What can hang from each mark
K_294: K_48
K_595: K_48
K_374: K_48 K_789
K_968: K_294
K_623: K_118
K_202: K_459 K_789
K_789: K_202 K_374 K_886
K_886: K_565 K_789
K_645: K_48 K_118
K_48: K_294 K_595
K_632: K_691 K_789
K_188: K_789
K_118: K_623

Each row was made from one small tree. The marks that hang from a mark follow it in brackets, in the order of their numbers. Every link used is in the known rows. Write each row's tree.
(in the rows, 128 means zero)
Known rows
K_789(K_202(K_459) K_374(K_48(K_294)) K_886(K_565)): [164 112 121 112 169  35 122 120 148 139 126 111 189 122 103 157 121 143
 132 117 165 108 125 153 121 139 100  41 144 142  83 157]
K_886(K_565 K_789): [182 139 140 122 122 114 139 107 135  85  97 172 119 118 135 129 107 127
 155 146 137 137 117 129 147 128 137  99 124 144 116 134]
K_374(K_48): [162 125 133 134 151  97 131 119 136 113 124 113 117  99 133 144 127 122
 109 140 136 129 126 133 139 131 140  96 142 148 128 140]
K_188(K_789(K_374(K_48))): [181  99 122 133 138 110 124 134 130 131 115 127 123 108 110 149 112 123
 138 132 139 140 113 147 123 133 122  93 144 174 112 137]
K_789(K_202 K_374(K_48(K_595)) K_886): [134 104 130 117 148  23 117 135 134 143 128  63 173 143  84 155 104 125
 129 110 157 125 122 139 118 136  94  59 158 170  83 163]
K_374(K_48(K_294 K_595) K_789(K_202(K_459) K_886)): [186 124 154 143 170  12 115 102 129 124 125 119 154  93  98 150 137 138
  79 116 149 137 119 175 143 142 114  49 141 176 109 131]
K_294(K_48): [139 121 138 136 133 145 120 140 144  98 126 130 130 126 135 147 141 139
 111 119 129 117 141 121 124 123 142 119 146 146 131 122]
K_789(K_374 K_886(K_565)): [144 111 123 115 140  66 123 137 139 135 125 125 162 172 105 140 101 132
 175 129 152 119 126 138 124 131 105  67 142 134 114 152]
K_188(K_789(K_202(K_459) K_374 K_886(K_565))): [178 107 117 127 130  95 123 131 123 136 113 149 158 125  92 158 122 134
 145 116 160 127 113 156 121 135  89  76 132 165  81 145]
K_188(K_789): [165 111 127 145 119 144 128 128 114 125 116 149 115 114 112 142 128 127
 129 127 132 137 118 143 127 131 116 119 130 161 115 129]
K_595(K_48(K_294)): [165 106 148 135 151 136 123 110 143 102 125 136 137 127 131 131 128 142
  89 120  92 107 126 130 126 136 138 103 141 133 138 130]
K_632(K_789(K_374)): [188  93 123 102 143 103 123 151 131 144 134 126 131 153 127 114 102 134
 147 126 145 146 114 133 135 131 146 102 142 161 144 145]
K_886(K_565 K_789(K_374)): [180 127 133 108 130  95 134 117 147  99  97 153 130 127 131 129  91 125
 175 145 140 138 114 131 136 129 137  88 131 148 112 138]
K_374(K_789): [169 137 134 136 133  88 120 123 130 135 125 149 108 116 126 132 129 133
 123 138 146 153 118 152 137 135 130 109 124 149 139 127]
K_645(K_118): [111 106 131 131 111 134 140 136 129 123 125 102 120 131 133 133 126 123
 120 140 126 134 136 139 118 134 156 140 121 134 131 119]
K_188(K_789(K_202(K_459) K_374(K_48) K_886)): [189 101 119 131 139  82 120 134 124 140 114 124 148 113  91 163 127 125
 124 112 162 130 110 156 122 138  94  74 144 179  86 152]
K_632(K_691 K_789(K_202 K_374(K_48) K_886)): [252  55 126 102 136  61 112 152 139 144 136  81 144 164 115 121  81 134
 119 138 167 144 111 126 142 133 134  39 169 191 129 166]
K_886(K_789): [169 127 140 127 116 117 130 122 127 106 103 135 107 122 129 123 115 113
 135 125 134 143 115 122 139 132 132 125 132 150 126 137]
K_202(K_459 K_789(K_374(K_48))): [154 119 120  99 176  93 114 127 143 146 121 164 155 116 125 126 149 133
 133 102 153 120  98 159 134 134 156 120 126 150 103 118]
K_202(K_789(K_886(K_565))): [137 120 131 131 146  93 123 121 118 136 126 167 140 159 111 126 138 142
 150 112 154 123 114 147 142 133 128 112 130 153 105 146]
K_789(K_202(K_459) K_374(K_48(K_294)) K_886): [155 104 121 117 166  37 116 130 142 153 130  86 181 124  99 153 128 134
 119 102 162 112 123 149 116 141  95  60 149 147  90 157]
K_48(K_595): [ 99 128 146 121 128 108 125 124 121 113 125 119 158 135 107 122 115 124
 119 117 108 126 126 133 131 123 129 127 126 141 115 101]
K_968(K_294(K_48)): [127 128 131 136 134 144 117 132 123  98 140 120  96 132 142 139 156 151
 128 135 110 113 129 128 120 131 147 143 144 140 135 121]
K_118(K_623): [121 140 128 128 123 118 128 122 114 142 138 129 150 139 133 115 141 124
 137 115 129 128 130 161 129 121 117 136 115 139 136 118]
K_202(K_459 K_789(K_374 K_886)): [143 114 121 103 162  85 109 136 132 157 124 170 166 153 108 123 150 132
 145  87 161 115  99 158 132 135 132 119 125 145 103 127]
K_374(K_48(K_294) K_789(K_202(K_459) K_886)): [206 124 141 149 170  25 118 106 134 134 127 124 133  89 113 154 144 141
  85 123 164 139 120 171 141 145 112  52 142 166 118 149]
K_623(K_118): [159 112 130 124 113 134 135 132 136 102 119 104  92 131 138 142 114 124
 152 131 109 131 117 119 113 131 154 146 126 131 136 140]
K_968(K_294): [120 133 125 128 131 134 124 125 113 119 141 118  94 134 137 124 148 143
 141 141 109 120 120 134 123 134 136 149 131 126 133 125]
K_645(K_48 K_118(K_623)): [117 101 129 132 106 145 143 130 120 122 129  96 140 112 143 147 138 125
 115 128 114 134 146 171 126 129 161 109 134 164 149 115]
K_789(K_202 K_374(K_48(K_294 K_595)) K_886(K_565)): [139 104 132 121 162  20 124 117 140 131 129  81 189 138  89 155  99 144
 140 121 150 116 131 147 119 137  96  37 155 160  79 158]

Write each row's tree
[184 144 131 130 136  56 120 116 128 132 121 164 140 116 110 148 138 142
 119 128 170 141 116 164 141 137 103  74 119 151 108 140] -> K_374(K_789(K_202(K_459) K_886(K_565)))
[167 119 123 103 176  66 116 125 140 139 118 178 167 136 114 133 146 136
 145 104 167 112  99 165 142 135 140  88 127 150  97 131] -> K_202(K_459 K_789(K_374(K_48) K_886(K_565)))
[147 140 123 119 133  84 128 118 125 126 122 150 173 130 106 151 142 141
 121 114 163 110 125 145 133 132  91  81 121 129  85 148] -> K_789(K_202(K_459) K_886(K_565))
[155 120 126 101 160  28 121 123 144 127 120 112 197 126  92 159 114 134
 134 116 164 112 118 153 127 133 101  43 140 155  73 146] -> K_789(K_202(K_459) K_374(K_48(K_595)) K_886(K_565))
[236  61 125  94 128 111 113 155 143 142 136 109 135 166 134 100  78 132
 135 146 142 146 111 122 140 127 160  77 154 168 152 136] -> K_632(K_691 K_789(K_374))
[168 119 117 104 160  36 123 125 148 134 121 118 183 123 103 162 119 136
 137 121 174 113 119 151 126 136  99  44 141 149  79 159] -> K_789(K_202(K_459) K_374(K_48) K_886(K_565))
[198 133 129 101 143  76 134 108 152  97  95 149 145  93 129 145 104 129
 147 140 155 133 110 139 137 132 133  70 131 158  87 142] -> K_886(K_565 K_789(K_202(K_459) K_374(K_48)))
[159 118 129 100 177  61 115 123 138 135 117 177 177 140 107 131 140 134
 143 100 160 112  99 167 143 133 141  90 127 155  94 122] -> K_202(K_459 K_789(K_374(K_48(K_595)) K_886(K_565)))
[136 114 114 105 140  61 114 142 135 160 128 102 181 147  94 146 128 129
 137  98 166 116 118 141 113 136  87  88 138 139  87 152] -> K_789(K_202(K_459) K_374 K_886)
[150 119 114  99 159  73 121 129 152 145 125  96 165  92 118 150 126 131
 119 119 155 123 117 142 114 134 123  88 138 147  88 139] -> K_789(K_202(K_459) K_374(K_48))
[199 129 138 141 171  50 121 100 141 132 127 127 127  65 128 149 144 145
  81 133 152 142 121 168 138 143 132  70 135 163 119 134] -> K_374(K_48(K_294) K_789(K_202(K_459)))
[166 118 121 136 122 139 127 125 116 133 115 151 134  94 108 149 141 132
 111 116 144 132 113 148 123 133 107 118 123 161  91 128] -> K_188(K_789(K_202(K_459)))
[135 108 124 119 154  76 118 129 129 147 127 150 151 169 106 126 122 142
 170 111 157 124 110 148 130 133 128 102 139 156 101 148] -> K_202(K_789(K_374 K_886(K_565)))
[139 110 116 112 152  67 123 129 148 146 130  70 151 105 115 151 109 133
 129 128 151 132 124 132 111 135 118  86 150 157  91 155] -> K_789(K_202 K_374(K_48))
[193 126 132 106 150  75 134 105 153 101  98 145 149  93 129 142 106 134
 144 136 150 130 114 142 135 134 134  68 133 154  90 140] -> K_886(K_565 K_789(K_202(K_459) K_374(K_48(K_294))))
[166 124 127 105 128  95 123 128 140 127 102 121 138 112 120 131 115 117
 138 112 148 139 109 130 125 134 123 115 131 153  98 138] -> K_886(K_789(K_202(K_459) K_374))
[196 106 119 128 140  79 125 126 128 129 111 142 152 110  94 166 123 131
 135 122 164 127 111 159 126 136  96  59 139 176  81 151] -> K_188(K_789(K_202(K_459) K_374(K_48) K_886(K_565)))
[144 112 127 105 157  30 114 134 139 142 124  88 188 130  88 155 121 124
 119 100 161 116 117 148 121 136  97  62 147 159  80 147] -> K_789(K_202(K_459) K_374(K_48(K_595)) K_886)
[149 121 121 100 165  82 114 129 135 146 121 186 172 151 112 126 145 139
 155  98 162 112 101 161 137 134 134 106 120 140  97 126] -> K_202(K_459 K_789(K_374 K_886(K_565)))
[175 141 135 121 119 104 140 104 133  93  99 154 128 108 129 136 109 134
 145 141 145 137 119 129 140 130 125  94 125 152  94 145] -> K_886(K_565 K_789(K_202))
[186 134 135  99 144  69 133 107 150  93  94 146 156  96 121 143 100 128
 146 136 149 132 108 142 138 130 134  70 129 162  83 133] -> K_886(K_565 K_789(K_202(K_459) K_374(K_48(K_595))))
[168 109 126 119 156  43 125 132 145 124 122 114 154 151 110 151 100 126
 162 137 158 120 125 142 131 133 113  45 152 148 114 160] -> K_789(K_374(K_48) K_886(K_565))
[164 100 124 131 134  96 124 128 126 134 116 107 141  99  95 155 110 127
 127 124 141 140 114 148 116 133 109  89 146 186  84 138] -> K_188(K_789(K_202 K_374(K_48(K_595))))
[142 107 134 118 165  52 119 123 131 136 124 139 156 157 101 132 118 138
 157 113 153 124 109 152 137 133 135  85 145 171  96 145] -> K_202(K_789(K_374(K_48(K_595)) K_886(K_565)))
